What can hang from each mark:
zule: vuka zimelap
vuka: fuguk limad zule
limad: bigi vuka zimelap
fuguk: bigi vuka zimelap
zimelap: fuguk limad zule
bigi: fuguk limad zule

Known rows, with every way that one mark hangs from another:
(limad vuka (zimelap fuguk)): [-1.62 -0.75  3.67 -1.73  0.70 -1.82  1.06 -2.81 -2.83  1.92  0.44 -3.27
  2.75  3.56  1.26 -0.98  2.42  0.37  0.07 -0.44  2.79  3.75  1.72 -1.50
  0.41 -0.46 -0.99  1.65 -1.65  1.51 -0.60  0.91  0.40]
(fuguk bigi vuka zimelap): [ 0.86  0.34  1.44 -0.52 -0.23  1.72  0.29 -2.79 -1.88 -1.40  1.25 -1.04
  1.47  4.77 -0.57  0.06  0.31  1.59  1.72 -1.98  0.94 -0.64  0.60 -0.39
  2.64 -2.01 -0.19  0.60 -1.77  2.30 -1.20 -1.64 -0.72]
(bigi (fuguk (vuka zule) zimelap)): [-0.44  1.39  3.79 -1.51  0.73  0.99 -1.45 -2.99 -3.60 -0.98  1.11 -3.43
  2.06  6.15 -0.99 -0.79 -0.46  2.33 -0.27 -1.95  0.73  1.57 -0.45  0.48
  3.03  0.47 -0.98 -0.48 -0.68  2.04 -1.00 -0.91 -3.90]
(bigi zule): [-3.12  0.35  4.19 -0.53  1.08  0.23 -0.28 -1.75 -2.89  0.14  0.73 -1.69
  0.26  4.03 -0.95 -1.41  1.59  1.79 -0.84  0.08 -0.52 -0.37  1.46  1.07
  0.77 -1.37 -0.06  0.13  1.26  2.18  0.31 -0.22 -2.73]
(fuguk (vuka limad)): [-0.43  0.26  2.77 -0.48  0.79  2.47  0.56 -2.06 -3.41 -0.38 -0.27 -0.24
  2.62  4.21 -1.51  2.09  1.89  0.70  0.29 -1.54  1.34 -0.19  0.83 -0.32
  2.70 -1.52 -2.61 -0.13  0.82  1.70 -1.27 -1.95 -2.09]
(bigi limad (zule vuka)): [-4.07 -0.76  2.80 -1.23  0.45  0.83 -1.84 -0.48 -3.89  0.33 -0.65 -1.77
  0.82  4.22 -0.30 -1.21  1.43  0.75 -2.77 -0.74 -0.92  1.54 -0.11  0.71
  1.41  0.20 -0.31 -0.05  2.34  4.01 -0.08 -0.10 -1.78]
(fuguk (zimelap (limad bigi vuka) zule)): [ 0.07  0.10  0.59  2.20  0.16 -0.49  1.13 -1.46 -4.33  0.92  0.25 -2.01
  0.55  2.28 -1.68 -1.53  1.60  1.42  0.10 -0.52 -2.19  5.63  0.11 -0.20
  1.20 -0.22  0.32 -0.23 -1.41  3.50 -1.30  1.87  3.21]
(bigi (limad zimelap) zule): [-2.71 -1.12  3.21 -1.90  0.61 -0.14 -0.22 -1.50 -2.80  0.18 -0.60 -2.37
  1.02  3.82 -1.03 -2.13  1.64  1.39 -2.15 -1.75  0.34  2.46 -0.60 -0.27
  0.14  0.71 -0.22  0.02  0.05  4.28  0.24  0.44  0.21]
(zule (zimelap (fuguk bigi))): [ 0.84 -0.04  2.31 -1.12  1.58  1.57 -0.47 -1.48 -0.85  0.32  2.06 -3.56
  2.60  3.54 -0.41 -0.57  2.94  1.45  2.18  0.09  0.17 -0.29  1.59  0.54
  0.81 -1.27  0.52 -0.12 -0.11 -0.16 -1.90  0.26 -1.82]
(limad (bigi zule) (vuka (fuguk zimelap))): [-2.34  0.87  2.07  0.90 -2.71 -1.29  0.96 -1.44 -5.40 -1.71  1.33 -2.32
  0.68  3.13 -0.45 -2.29  0.60  0.79  0.13 -0.51  1.19  3.51  2.21 -0.04
  1.84 -0.35  0.26 -0.55 -2.57  4.55 -1.43 -0.26 -0.08]
(bigi (fuguk vuka)): [-1.52  0.16  2.48 -1.95  0.19  1.30 -0.25 -1.61 -3.10  1.07 -0.16 -2.61
  2.33  5.41  0.22  0.44  0.51  1.99 -0.24 -2.39  1.36  0.96  1.25  0.12
  3.02  0.81 -2.14  0.46  0.18  1.61 -1.14 -0.80 -3.83]
(vuka fuguk limad): [-1.00  0.14  3.07  0.44 -0.96  0.11  0.47 -1.35 -4.10 -0.56 -0.74 -2.78
  2.98  3.22 -0.82  1.28  2.60  0.94  0.48  0.21  0.44  0.41  1.05 -0.09
  2.35 -1.22 -1.59 -0.70  0.60  1.99 -2.74 -2.18 -2.05]
(bigi (fuguk zimelap) zule): [-2.81  1.47  3.92 -0.97  0.09  0.50 -0.84 -1.52 -3.90 -0.77  0.88 -3.89
  0.98  5.02 -0.08 -1.62 -0.40  1.54 -1.18 -0.75 -1.28  2.15  1.56  1.51
  1.30  0.20  0.19 -0.76  0.34  3.69 -0.27 -0.55 -2.98]
(fuguk bigi vuka): [ 0.20 -0.51  1.79 -0.92  0.40  1.52 -0.02 -2.32 -2.21 -0.24  0.47 -0.90
  1.52  4.50 -0.33  0.48  1.82  1.97  2.11 -2.41  0.92 -1.91  1.05 -0.20
  2.88 -1.62 -0.93  1.52 -1.42  1.26 -0.84 -1.51 -1.66]
(bigi (fuguk vuka (zimelap zule))): [-0.94  0.38  1.94  0.20  0.75  1.19 -0.57 -1.72 -2.67  0.51  1.05 -2.83
  1.74  5.81 -0.16  0.12 -1.20  1.61 -0.30 -0.71 -1.47  2.74  0.10  0.63
  3.41  0.68 -1.81 -0.12 -1.21  3.37 -1.57 -0.63 -2.66]
(vuka (fuguk bigi) limad): [ 0.38  0.17  2.57  0.21 -0.54  0.77 -0.28 -1.27 -3.68 -0.71 -0.85 -2.78
  2.77  2.92 -0.73  1.57  2.93  1.92  1.49 -0.55 -0.08 -1.32  0.42  0.09
  2.41 -1.60 -0.70 -0.05 -0.32  1.92 -3.17 -2.93 -1.57]
(limad (bigi zule) vuka): [-2.46  0.70  2.73 -0.04 -0.26 -0.70  0.69 -1.24 -5.06  0.26  0.25 -0.62
 -0.29  2.55 -0.60 -1.87  1.95  0.99 -0.25 -2.22  0.62  2.30  1.71  0.24
  0.92 -0.81 -0.28  0.73 -0.20  3.41 -0.57  0.21 -0.30]
(limad bigi): [-0.88  2.27  1.29  0.84 -0.34 -1.04  0.48 -0.98 -2.07  0.09 -0.39 -0.80
  1.28  2.48 -0.59 -1.30  2.61  1.25  0.59 -1.09  0.01  1.53  1.07  0.50
  1.71 -1.25  0.07  0.16  0.76  1.76 -1.70 -0.17 -0.43]
(limad (bigi fuguk (zule vuka zimelap))): [-2.97  1.60  0.85 -1.52  1.23  2.15 -0.55  0.08 -2.82 -0.76  1.00 -3.59
  0.66  2.92 -1.01 -2.75  2.09  1.27 -1.75 -0.45 -0.80  4.50  1.13  3.17
  2.86  1.41  0.12 -1.51  1.72  3.45  0.44 -0.96 -2.44]
(fuguk bigi (zimelap zule)): [ 0.19  0.61  2.35  1.01  1.09 -0.33 -0.67 -1.73 -2.28 -0.60  0.87 -2.11
  0.55  3.88 -0.73 -0.66  0.86  1.93  0.96  0.77 -3.31  0.55 -0.67  0.23
  2.45 -1.93  0.57  0.28 -0.87  2.95 -1.59 -0.54  0.01]
(limad vuka (zimelap fuguk zule)): [-1.81 -1.92  3.81 -0.82  2.13 -2.02  0.69 -2.53 -3.08  3.01  0.92 -3.24
  2.30  3.92  0.66 -0.54  2.21  0.99 -0.19  0.75  0.39  4.82  0.74 -1.25
  0.84 -0.22 -1.79  1.59 -1.47  2.32 -1.13  1.76  0.84]

Rows:
[ 0.52  0.65  2.14 -0.58  0.97  0.30 -0.42 -0.95 -3.28  2.53  0.72 -1.43
  2.69  4.77 -0.64 -2.22  3.29  2.25  0.48 -0.33 -1.54  1.99  2.11  1.17
 -0.56 -0.76  1.46 -0.35 -0.11  1.92 -0.59  1.35  0.30] | (zimelap fuguk (limad (bigi zule)))
[ 2.19 -1.72  0.49  0.25  1.79  2.57 -0.32 -2.26 -2.33  0.45  1.48 -1.72
  1.68  5.20 -1.62  0.05  1.25  2.45  0.99 -0.61 -2.58  0.74 -0.28  0.27
  2.44 -0.97 -0.61  0.16 -2.96  2.49 -0.47 -0.44  1.38] | (fuguk bigi vuka (zimelap limad zule))
[-3.04  0.65  3.30 -1.61  1.50  2.09 -0.83 -0.58 -2.69 -0.25  1.16 -4.73
  0.67  3.95 -1.63 -1.86  1.28  2.03 -0.53 -0.56 -0.13  1.60  1.41  2.77
  1.22  0.66 -0.35 -1.24  1.63  2.05  0.14 -0.66 -4.48] | (bigi fuguk (zule zimelap))
[-0.87 -1.13  2.96 -0.67  2.16 -1.88  0.17 -2.39 -0.92  2.72  1.50 -3.20
  2.79  4.59  0.39 -0.72  1.82  1.40 -0.01  1.61 -1.06  3.11 -0.15 -0.45
  0.93 -0.93 -0.95  0.79 -0.90  1.96 -1.04  1.49 -0.24] | (limad (zimelap fuguk zule))
[ 3.04 -0.44  2.06 -0.48  1.35  2.96 -0.76 -3.25 -2.72 -1.00  1.46 -2.32
  1.78  4.97 -3.27 -0.96  1.76  3.10  1.52 -2.36 -0.38 -0.49 -0.73 -0.16
  2.62 -0.97  0.03 -0.59 -2.44  1.04 -0.70 -0.71  0.11] | (fuguk bigi (vuka zule) (zimelap limad))
[-0.97  1.17  0.25  1.08 -0.88  0.10  0.34 -0.39 -3.99 -0.84 -0.57 -1.42
  2.62  2.51 -0.39  0.78  3.28  0.78 -0.56  0.55  0.28  2.60  0.42  0.36
  3.66 -0.91 -1.25 -0.91  1.15  3.53 -2.48 -2.66 -0.33] | (zule (vuka fuguk (limad bigi)))
[-1.87  0.54  1.03 -0.46 -0.10 -1.94  1.78 -2.26 -2.61  0.30 -0.62 -1.94
  0.92  1.49 -0.55 -2.06  2.41  0.70 -0.39 -2.17  2.85  4.92  1.02 -0.69
  1.15  0.00 -0.93  0.97 -1.57  3.07 -0.51  0.09  2.55] | (limad bigi vuka zimelap)
[-3.15  0.59  1.13  0.56 -1.25 -0.99 -0.26 -0.49 -3.68 -0.44  0.86 -1.43
  0.71  4.13 -0.17 -2.46  1.91  1.46 -0.89  0.84  0.00  2.05  1.29  1.51
  3.29 -0.77  0.10 -0.79  0.07  3.75 -0.82 -1.67 -1.43] | (limad (bigi (zule (vuka fuguk))))
[ 0.95 -1.88  1.72 -2.31  2.03  0.35 -0.03 -3.14 -0.92  2.05  1.92 -1.74
  3.51  5.52  0.04  0.43  1.70  2.47  1.56 -0.47 -0.49  1.28 -0.11 -0.73
  2.23 -1.58 -1.39  1.64 -3.19  2.05 -1.13 -0.35  0.83] | (limad (zimelap (fuguk bigi vuka) zule))
[ 0.02  0.79  1.09 -0.10 -0.33 -0.55  0.18 -0.49 -5.08  2.23 -1.55 -3.59
  1.19  2.49  0.09 -1.27  3.03  2.59 -0.77 -3.30  0.18  4.75  1.91 -0.24
  0.87  1.57 -0.34  0.49 -0.43  2.61 -1.39  0.84 -0.06] | (zimelap (limad (bigi fuguk) vuka))
[-1.49 -0.91  2.99 -0.65 -0.37 -0.34 -0.80 -1.36 -3.61 -0.87  1.07 -2.95
  1.08  4.43  0.02 -1.17  2.16  3.18  1.36 -0.31 -0.69 -1.78  1.45  1.06
  1.72 -1.38  0.54  0.50 -1.22  2.73 -0.88 -2.40 -2.87] | (vuka (fuguk (bigi zule)))
[-1.21 -0.26  3.28 -0.13  2.59  0.39 -0.99 -0.83 -3.28  2.22  0.42 -1.49
  3.42  4.69  0.39  2.00  2.80  0.28 -1.03  2.79 -2.45  2.40 -0.27  0.20
  2.23 -1.84 -2.04 -0.34  2.51  2.29 -2.05 -0.73 -1.20] | (zimelap fuguk (zule (vuka limad)))
[ 1.33  1.27  1.96 -0.01  2.06  3.58  1.08 -2.32 -3.06 -2.18  1.20 -0.81
  2.35  2.66 -4.85  0.00  2.78  1.15  1.87 -2.13  0.69  1.29 -1.26  1.00
  3.59 -0.96 -2.35 -2.51  0.40  0.97 -1.64 -1.21 -1.24] | (fuguk (vuka (limad bigi) (zule zimelap)))
[ 0.41 -0.67  3.06 -0.08  2.02 -0.91 -1.16 -1.44 -2.57  2.13  1.41 -2.09
  2.47  4.92  0.62  0.32  1.98  2.29  1.65  0.88 -3.20 -0.29  0.13 -0.26
  1.27 -2.22 -0.11  1.31 -0.33  0.89 -2.45  0.52 -1.21] | (zimelap (fuguk bigi) zule)
[-0.80 -0.97  0.85  0.34  1.57  2.78 -0.49 -0.87 -1.01  0.34  0.51 -4.01
  1.22  3.66 -2.21 -1.32  3.55  1.17 -1.55  1.03  0.75  3.03  1.12  1.83
  2.14  0.49 -0.12 -1.69  1.44  0.67  1.16  0.31 -0.61] | (zule vuka (zimelap limad))
[-0.62 -0.16  2.45 -1.47  0.50  3.51 -0.23 -1.74 -3.89  0.53  0.97 -3.71
  1.98  6.60 -1.33 -1.07 -0.48  1.96 -0.83 -2.12 -0.82  2.40  1.80  1.54
  1.54  1.07 -0.32 -1.25 -1.28  3.33  0.84 -0.12 -1.94] | (bigi (fuguk vuka (zimelap limad)) zule)
[-0.36  1.70  3.25 -1.59  1.80  0.37  1.10 -2.08 -2.77  0.55  0.96 -1.02
  3.56  3.07 -0.30 -0.66  2.96  0.47  0.15  0.18 -0.43  2.98  0.33  0.01
 -0.07 -1.50 -0.22 -0.84  0.13  4.09 -0.67 -0.51  1.25] | (vuka (limad (bigi zule) (zimelap fuguk)))
[ 0.12  1.48  1.41  0.92 -1.73 -0.36  1.38 -0.82 -3.97 -0.75 -0.96 -1.39
  2.76  2.52 -0.97  0.43  3.03  1.72  0.94 -0.68  0.48  1.41  0.72  0.17
  2.40 -1.27 -1.28 -0.76  0.23  3.18 -3.14 -1.68 -0.58] | (vuka fuguk (limad bigi))
[-0.59  0.96  5.04 -1.12  2.94  0.21  0.17 -3.48 -2.94 -1.20  0.04 -2.59
  2.33  2.85 -2.88 -0.55  3.32  1.65 -0.80 -0.56  0.56  1.51 -1.82 -0.16
  1.35 -0.92 -1.61 -0.69  1.11  1.56 -0.34 -1.66 -0.14] | (vuka (limad zimelap) zule)
[-2.18  0.59  2.58 -0.87  1.59  1.08  0.46 -2.82 -2.02  0.22 -0.68 -2.50
  2.28  3.04 -0.74  0.20  3.16 -0.29 -2.60  0.61  1.29  3.64 -0.44  0.16
  2.56 -0.74 -2.29  0.00  1.32  3.31  0.09 -1.96  0.59] | (zule (vuka (limad zimelap)))
[-0.92  1.09  1.13  1.58  1.93  0.18  0.12 -0.14 -3.61  0.44 -0.62 -0.21
  1.50  2.63 -1.22  0.69  2.94  0.90 -1.73  1.05 -2.98  3.49 -0.91  0.82
  3.62 -1.76 -1.73 -0.47  2.36  4.26 -1.72 -1.24  0.70] | (zimelap (zule (vuka (limad bigi))))
[-0.59  2.35  1.05  0.99  0.73 -1.50 -0.33 -0.88 -2.96  0.37  0.26 -2.49
  0.95  3.77 -0.14 -1.35  0.31  2.14 -0.34 -0.13 -3.37  4.76 -0.30  0.90
  2.97  0.38 -0.28 -0.47 -0.14  4.13 -2.05  0.41 -0.35] | (limad (bigi (fuguk (zimelap zule))))
[-0.95  0.01  3.93 -1.89  2.57  1.98 -1.33 -1.03 -4.23  0.51  1.32 -1.39
  2.84  4.47  0.62  1.01  2.87  0.68 -0.28  0.41 -1.73 -0.47  0.84  0.69
  1.55 -2.75 -0.17 -0.01  1.20  2.92 -1.44 -2.13 -1.76] | (zimelap (fuguk (bigi (zule (vuka limad)))))
[-2.20 -0.78  4.32 -0.49  0.43 -0.91 -1.12 -1.73 -6.07  0.32 -1.10 -2.32
  0.47  3.00 -1.79 -0.54  2.06  1.97 -1.14 -2.80  1.03  1.56 -1.36 -1.26
  1.01  0.60 -1.03  0.28  1.03  1.80 -2.07  0.75 -1.22] | (bigi (limad (vuka zule)))
[-2.06  0.05  2.53 -1.95 -0.67  2.48 -0.74 -1.05 -4.31 -0.62  0.11 -2.55
  1.90  5.76 -0.33 -0.77 -1.13  1.39 -1.64 -3.63 -0.19  2.31  0.34  0.19
  1.62  1.49 -0.51 -0.77 -0.33  5.28 -0.70 -0.29 -2.37] | (bigi (fuguk vuka zimelap) limad zule)
[-0.52  1.14  3.50 -0.23 -0.03  1.28 -0.07 -3.46 -2.75 -1.67  1.60 -1.64
  1.32  5.52 -2.13 -1.03  0.09  1.81  0.81 -0.87  1.32  0.12 -0.67 -0.02
  3.28 -0.91 -1.26 -0.48 -1.03  1.15 -0.70 -0.64 -2.23] | (fuguk (vuka zule) zimelap)
[ 0.06  0.86 -1.19  1.86 -2.28 -0.17  0.77 -0.72 -2.55 -0.25  0.08 -3.09
  2.39  3.76 -0.30 -1.95  2.34  1.45 -0.52  1.25 -0.46  4.53  1.43  1.36
  3.21  0.19  0.79 -1.66 -1.50  3.68 -0.99 -0.44  1.67] | (zule (vuka (fuguk (zimelap (limad bigi)))))
[-3.83 -0.02  2.73  0.13 -1.50 -0.38 -0.29 -1.33 -3.21 -1.68  1.63 -3.06
  1.22  5.46 -0.10 -1.88  0.76  0.32 -1.78  2.11  0.35  1.98  1.48  1.34
  3.07 -1.01  0.26 -1.14 -0.25  3.99 -0.25 -1.80 -1.96] | (bigi (zule (vuka (fuguk zimelap))))
[-0.12  1.62  0.61 -1.49 -0.17  0.21  0.19 -0.82 -2.60  0.58 -0.19 -1.48
  1.83  4.06 -0.26 -0.34  0.93  2.17  0.24 -3.42  0.89  2.31  1.13  0.85
  3.19  0.79 -1.68  0.38 -0.16  2.45 -1.38 -0.82 -2.11] | (limad (bigi (fuguk vuka)))
[-2.42  0.54  1.92  1.30 -2.18 -1.02 -0.17 -1.51 -2.70 -0.76  0.97 -3.35
  1.74  4.96  0.57 -0.85  1.09  0.58 -1.30  2.46  0.88  2.45  1.37  0.44
  3.37 -0.87 -0.07 -0.86 -0.31  2.99 -0.84 -1.55 -1.60] | (zule (vuka (fuguk zimelap)))
